Known rows, with every step that occurs
rado nopu mamis zulo raba: [ 26.4  11.3   6.5  -0.3 -22.7   3.8 -11.3 -31.5 -41.0  19.2 -12.1  45.0
  15.9  42.2 -13.5  -1.6 -17.6  -0.2 -28.6   2.9   0.4 -27.8  -7.5  35.0
  13.2]
raba zulo rado: [-28.0 -46.3 -10.6  19.2 -10.8   9.5  -6.3  -1.7  -4.5 -26.7  12.3  -6.2
   8.0 -22.2  34.5  -6.8 -33.6  45.1 -27.0 -23.3  47.1 -22.1 -16.3 -34.1
  -5.7]
nopu mamis zulo raba pite tatu: [ 47.2  17.0 -21.8 -29.5   7.7  66.9 -20.5 -62.2  23.9  53.7  38.9  68.9
  76.0  52.3  15.3  19.7   9.4 -22.6  33.9  -8.3  -1.1 -23.7  33.0  -8.8
  10.5]
zulo mamis: [-31.0 -12.4  23.1  28.6  -9.1  -9.1  -0.1  18.4  -9.3 -42.7   1.2   8.4
   2.1  26.4  19.1 -18.6  -5.8  12.8 -14.5  34.9  -4.2  -1.6  -2.0 -22.8
  10.1]
nopu mamis zulo: [ -8.0 -18.3 -34.1  38.0 -19.9  35.3  -4.6 -38.0 -19.3  36.5  17.5  24.3
  -2.7  39.7  12.8   6.3  -2.9  30.8 -17.6 -34.8  13.9 -40.4 -25.4  11.3
 -41.9]
tatu pite: [ -6.9 -17.1   9.8 -12.8  -7.4   2.0 -14.8  -3.9   6.5  24.5 -34.2 -42.1
  -2.5  10.8  -2.2 -43.1  26.7  34.4  -1.7  15.0 -25.2  47.5 -41.0 -27.5
  -7.9]
zeni zulo rado zesef: [ -5.2 -38.2 -10.1  -0.8  -4.6 -43.6  -5.1  -6.2   1.1 -68.4  24.5  16.9
 -57.5 -26.1  14.3  19.6 -54.7   9.6 -44.2  32.0   8.1 -44.8 -17.8  -5.1
 -55.5]
zeni zulo raba zesef tatu pite: [ -5.4   1.3  15.2 -59.5  25.6 -31.8 -36.1   5.7  40.9  41.9   4.2 -17.6
  10.4 -26.2   7.4  46.3  41.0 -32.5  22.1 -15.1 -39.0  32.1  -7.0  -8.5
   3.4]
zesef raba pite: [-24.9   9.6  20.0 -28.2 -23.5  33.3   4.5  15.4  38.2  49.1 -18.2 -19.3
  26.9  41.0  -4.8 -16.7  -2.9   3.3  53.5 -12.1 -37.0  53.2 -16.6 -16.0
  42.4]
zesef tatu pite: [ -3.2 -11.6  22.3  -7.8   1.5 -11.2 -24.5  14.5  40.5  44.9 -70.0 -39.7
  12.2  -1.1  13.1 -47.1  81.0   8.2  43.4  -1.9   1.4  43.1   4.1 -36.4
 -18.6]
zesef tatu: [ -8.5  -0.5  20.5  45.8 -23.7 -19.0  -2.7  37.4  31.7  24.3 -74.8 -24.5
 -18.5   5.9  15.9 -14.6  73.0   6.6  41.5 -17.1  26.5   0.8  25.1 -45.7
   0.6]
raba zesef tatu: [-25.2  29.0  11.5  54.1  -7.3 -56.2 -10.4  53.9  32.8  -4.3 -27.6 -58.2
 -35.2 -34.6  -0.9  15.4  71.4  -5.1  42.9 -52.1   5.3  -5.9  27.9 -26.0
 -11.0]
mamis zulo rado nopu: [ 31.0 -26.1  20.9  15.4 -11.7 -42.2 -22.3   2.4 -22.6 -54.3 -35.9   9.1
 -20.4 -13.1  16.9 -43.2 -21.5  39.2 -55.5   6.1  31.2 -25.2 -17.8  -7.2
 -20.7]
rado nopu mamis: [ -5.7  14.8  32.0  43.7 -42.5 -48.5 -29.5 -10.4 -34.9 -13.3 -25.7  -3.5
 -11.9  43.3  -3.9 -43.5   2.8  21.4 -10.9   4.9   3.6   8.0  16.9  45.5
  -5.3]
rado nopu mamis zulo raba zesef tatu: [ 11.8  46.7  10.0  18.9   7.0 -51.3 -25.3   0.8  -7.6   5.1  -0.3   8.4
   6.4  -6.9 -15.8  30.1  44.5 -36.8  14.8 -48.8   3.6 -42.1  43.6  50.9
   0.3]
pite raba: [  5.8   6.6   7.1  29.0 -28.1  26.1  29.8  27.8 -29.2  20.4 -20.8   2.1
 -34.9  33.6  -5.3   1.5 -11.7  18.2  -4.1  16.6 -12.6  32.9 -11.8 -25.3
  44.4]
zesef tatu pite raba zulo: [  2.8 -16.0 -10.0  -6.2  14.6  44.6  10.5   1.8   1.7  69.3 -11.3 -11.5
  33.3  -2.2   9.4   6.6  49.0   0.2  11.9 -32.7  17.2  56.7   9.9  -0.4
  17.9]
zulo rado zesef tatu pite raba: [ 16.7   3.2   5.3 -31.2  36.3 -25.1  -1.8  15.6  15.1 -30.5 -25.0  -9.9
 -21.1 -41.5   3.0 -37.5  10.7 -22.4  17.0  59.9   1.0  21.6  33.2   4.5
 -23.8]
tatu pite raba: [  9.0  -3.5   7.3 -16.7  -2.7  30.9   7.5   6.9 -21.6  39.5 -16.4 -16.4
 -10.5  28.0  -5.2 -24.5   3.4  21.3  -8.9  35.8 -34.3  78.9 -29.7  -6.6
  25.0]
zesef raba: [-20.9  -6.1  14.5  11.0 -43.8  14.8  38.8  39.2  17.2  40.0 -53.8 -25.2
 -21.2  31.9 -10.6   5.6   2.9  20.5  28.6  -8.5 -10.8  13.0 -29.8 -17.6
  34.2]
raba zesef: [-30.8  26.2   1.3  50.0 -14.9 -38.7   1.4  38.4   1.7 -28.2  11.4 -59.7
 -49.5 -23.1 -13.1  15.6  17.1  18.7   0.8 -35.7 -22.4  -1.0 -16.2 -20.6
   7.4]
rado zesef tatu pite: [  2.6   9.4   1.7   6.7  15.4 -35.3  -0.3   8.1  28.7  -1.2 -44.7 -46.4
 -22.5 -29.0 -19.7 -28.3  77.0 -22.3  27.7  14.9  -5.5  11.0  13.7 -12.7
 -47.8]
zulo raba: [  2.0   0.5  15.3  -1.7 -25.8  16.7  13.9  19.7   0.6  23.4 -42.6   4.8
  -8.1  23.3  -2.0   4.7  -2.0   3.3  11.4  28.2 -13.7   5.0 -18.5 -55.9
  55.3]

Rows
[ -8.1  -9.1  40.6  13.1 -21.7 -64.9 -52.5 -12.4 -21.5 -55.6 -23.8   4.6
  -4.0  15.4  26.2 -67.0 -42.0  34.4 -12.7  29.4  23.8 -15.0  28.2  42.6
 -16.5] : zulo rado nopu mamis
[ -4.2 -17.0 -22.9  38.3 -18.3  53.9  39.4   4.8 -39.5  28.5  23.8   8.3
  -7.5  19.4  -2.2  37.3 -19.4  21.5 -26.1 -35.8  15.4  19.7 -18.2 -10.1
  40.7] : pite raba zulo
[ 22.6 -12.8 -16.8  -3.4 -12.8  48.9  25.8  -2.9  -6.8  39.7 -17.2  28.1
  -0.6  22.6  -7.1  22.8  -1.5   7.9 -16.7  -3.4  -4.5 -24.1 -46.3 -52.6
  27.9] : mamis zulo raba
[-20.0  -3.0   7.4  -1.2 -11.5 -32.7  37.5  33.6  16.5 -50.9 -26.4 -24.1
 -49.7 -25.9 -13.1  -3.6 -41.6   1.8   6.2  41.5   3.8 -36.4  -8.1   4.2
  -8.7] : zulo rado zesef raba
[ -0.1   3.2 -21.2 -45.9  20.3  20.2  14.2  -7.6  32.6 -21.2  31.1   5.7
   2.5 -19.2  -8.1   4.4 -48.3 -14.0   8.2   2.2 -13.0 -30.0 -24.0   8.0
 -31.2] : mamis zulo rado zesef raba pite
[-21.3 -27.9  10.4  23.6 -14.0 -34.2 -40.4 -33.5 -35.0 -45.9  21.4  11.4
  21.6   0.5  26.8 -35.0 -47.3  37.5 -39.6 -20.7  52.1 -27.6  21.7  51.8
 -19.1] : raba zulo rado nopu mamis
[ 21.9  -3.5  -9.7 -40.8   3.6  70.0 -13.2 -27.1  15.4  49.0  21.6  33.3
  46.1  25.7  -4.5  10.2  -6.8  -8.2   8.9  -7.7 -32.8  18.1 -34.0 -49.7
  29.7] : mamis zulo raba pite
[ -1.1  10.9  25.1 -42.6  -4.9  38.6 -16.2  -6.8  24.0  34.5  -3.5  10.0
  39.0  29.5  -0.1 -17.0 -11.3  -6.7  40.0  20.2 -42.9  47.4  -8.4 -52.0
  58.7] : zulo raba pite
[  3.9 -17.4 -29.2  -7.3  -3.4   2.2  48.4  11.6  12.7 -35.0  -2.8  -2.7
 -39.1 -24.3 -11.9  22.2 -43.2   2.2 -18.7   7.5  11.3 -71.0 -38.3   7.9
 -34.2] : mamis zulo rado zesef raba
[-16.0  32.6   8.3  10.1 -12.0 -21.4   7.8  33.0   3.4 -11.9   4.8 -33.8
 -27.9 -19.1 -23.8  29.0  -3.4  -6.1  11.4  -8.8 -37.5   2.5 -15.9 -35.4
  47.9] : zulo raba zesef
[ -4.5  19.3 -21.1 -35.1  33.4   9.0 -35.2 -26.8  28.4  55.8  25.2  -6.6
  37.3 -11.9   0.5  23.2  50.1 -29.5  33.7 -41.9 -20.0 -15.8   6.8  25.8
 -25.6] : nopu mamis zulo raba zesef tatu pite
[-18.7 -26.0  -9.7 -22.0  30.7  54.6  11.5 -19.5 -38.2  -1.1  64.7  27.9
  54.2  19.1  16.2   3.5 -32.6   1.6 -44.0  17.6 -13.4  54.5 -23.2  23.3
  25.4] : tatu pite raba zulo mamis
[-10.9 -37.5 -22.1   8.9  -4.4  15.5 -27.4 -36.8  -6.9  -9.8  20.9  30.9
   5.6  17.6  42.1 -20.0 -43.2  42.9 -20.1  -8.1  35.7 -57.9 -14.4  10.3
 -53.9] : nopu mamis zulo rado
[-17.0  31.4   0.0 -17.7  -7.9  10.3  27.0  14.0  31.1   5.8   9.2 -24.0
  -6.8   5.7 -40.9   7.2  -7.0 -27.3  45.1   2.2 -47.5  21.9  -4.4   3.3
  12.9] : rado zesef raba pite
[  1.3  -7.3 -24.6  31.0  25.3  -2.9  30.1  16.0  -6.6 -40.9  15.8   8.4
 -20.9 -46.9   7.5  28.0 -10.0 -16.5  -3.3  -5.0  53.7 -35.5  46.4   5.2
 -10.1] : pite raba zulo rado zesef tatu
[ -4.6 -15.4   8.5  18.6  -8.4 -10.7 -19.5 -26.8 -62.1 -31.8  39.9  39.6
  18.8  15.1  19.5 -16.0 -75.5  27.2 -41.2   2.2  43.1   1.8  29.3  74.7
  16.1] : pite raba zulo rado nopu mamis
[ -2.6  17.6  -1.0  53.2 -10.3 -38.3  18.4  32.7  19.9 -19.9 -50.5 -29.2
 -48.9 -21.3 -18.7   1.8  64.8 -23.7  28.9   0.2  20.4 -29.0  35.6 -26.4
 -29.9] : rado zesef tatu
[ -0.1 -11.8 -35.2  27.6  14.2  15.4  40.7  -1.5 -37.0 -59.1  53.8  13.1
 -33.3 -37.2  -5.8  29.8 -62.4   8.7 -46.9   9.3  28.3 -28.0   3.0   7.5
  -3.8] : pite raba zulo rado zesef
[ 14.7  22.1 -10.9 -34.8  36.1   1.7 -10.1   9.6  39.0  47.6  -6.8 -27.4
  16.9 -37.8 -10.3  26.8  66.5 -27.8  23.9 -39.1 -23.2   1.4 -13.1 -19.8
  -3.9] : mamis zulo raba zesef tatu pite
[ 14.8  -0.4  -0.6  40.6 -25.4 -17.7 -20.8 -30.0 -44.3   5.7  -5.7  23.9
  -9.3  39.9  -5.9 -19.6   0.5  23.2 -36.5 -26.7  15.5 -24.9 -12.5  47.7
 -31.8] : rado nopu mamis zulo
[ 15.9  24.1  -4.1  -1.6  25.0  -6.4  21.8  16.8   2.3  13.4 -28.5 -19.2
 -29.3 -19.3 -25.0 -10.2  53.4 -37.2  19.5  32.0 -14.5  39.3  23.5   3.6
 -12.8] : rado zesef tatu pite raba
[  2.3 -21.7 -32.7 -23.1  37.8  18.0  19.0 -21.2 -29.7 -39.3  57.5  -2.7
  -3.6 -47.9  -5.0  -2.5 -52.7   5.0 -46.0  26.0   4.4  14.2 -19.8  15.1
 -20.0] : tatu pite raba zulo rado zesef
[  3.8 -23.7   9.1 -33.7  15.8  -5.2 -38.4 -50.0 -53.5  -9.6  43.6  21.8
  45.2   5.5  21.4 -41.5 -59.1  26.1 -43.7  12.6  15.9  42.2  13.1  86.4
  -0.8] : tatu pite raba zulo rado nopu mamis
[ -9.9  -7.6  -0.8  24.9  -2.8 -46.4   5.1  13.9  -1.2 -84.1 -10.2 -19.0
 -53.7 -39.9  -1.6 -21.0 -28.3  13.9 -17.7  38.0  12.8 -43.8  -3.6 -24.5
 -36.2] : zulo rado zesef
[-48.7 -23.8  -1.3   5.5 -13.5  34.6  47.0  17.0  -4.1   1.7  27.9  12.0
  36.8  26.6  12.7  37.2 -28.3   2.7 -11.4 -20.3  10.6 -11.6 -16.0  16.5
  29.8] : zesef raba zulo mamis
[ 45.5  23.0  23.2 -31.1  -1.8  33.3  -6.4  -8.4  43.8  29.7 -19.0  23.5
  48.6  28.3   1.7   0.1  29.0 -24.5  50.9  23.6 -15.3  24.5  33.7 -62.5
  63.8] : zulo raba pite tatu
[-20.1   8.2   7.9 -43.7   6.8  -9.2   4.5   8.4  41.8 -37.6  10.8 -19.5
   1.9 -17.7  -6.9 -19.8 -49.7 -12.6  36.9  32.0 -25.2   4.7   3.0   2.7
  -2.9] : zulo rado zesef raba pite
[-13.6   1.8 -17.2  -4.7  53.9  12.5  27.6  -4.3 -20.1 -26.2  53.5  19.9
  34.1 -20.7  -2.8  21.2  20.7 -49.3 -16.8  18.6   4.3  16.9  33.8  42.7
 -14.3] : rado zesef tatu pite raba zulo mamis
[ 68.1  34.2  10.0 -28.2   3.0  18.0 -35.5 -57.1  -0.6  25.2  15.8  64.9
  72.2  52.9  -7.4  -3.7  14.4 -28.4  10.8  -0.7  -0.9 -11.3  48.2  29.8
  23.5] : rado nopu mamis zulo raba pite tatu
[  4.5  44.0  -2.8  12.7  -3.2 -34.7 -19.8 -13.2 -37.6 -12.9  40.9   9.3
  -3.4   9.3 -30.2  26.1 -13.9 -11.8 -30.0 -36.8 -20.8 -39.2  -3.8  55.7
   7.6] : rado nopu mamis zulo raba zesef
[  9.6   5.0 -30.2   5.8  31.4  24.9  29.7  -1.5  -9.3  23.3  17.5 -13.8
   0.7 -32.4 -25.0  23.8  45.0 -25.0  -4.8 -19.5   9.7  25.2  18.0  17.2
 -16.5] : rado zesef tatu pite raba zulo
[ 36.2  -5.6 -25.2 -30.4  51.4   3.0   6.7  -4.2   8.7 -13.8  -0.8  12.1
 -13.7 -47.3   2.2 -12.7  12.7 -21.8 -11.2  32.7  12.1  -9.8   8.0   8.3
 -51.9] : mamis zulo rado zesef tatu pite raba
[ -4.4   8.3  11.5 -10.3   0.6 -38.9 -12.3  25.4  33.9  24.1   2.5   1.6
 -16.2 -17.1  10.4  76.0  30.2 -37.5  26.4 -32.9  -9.8  -8.7  17.6 -18.8
  20.8] : zeni zulo raba zesef tatu
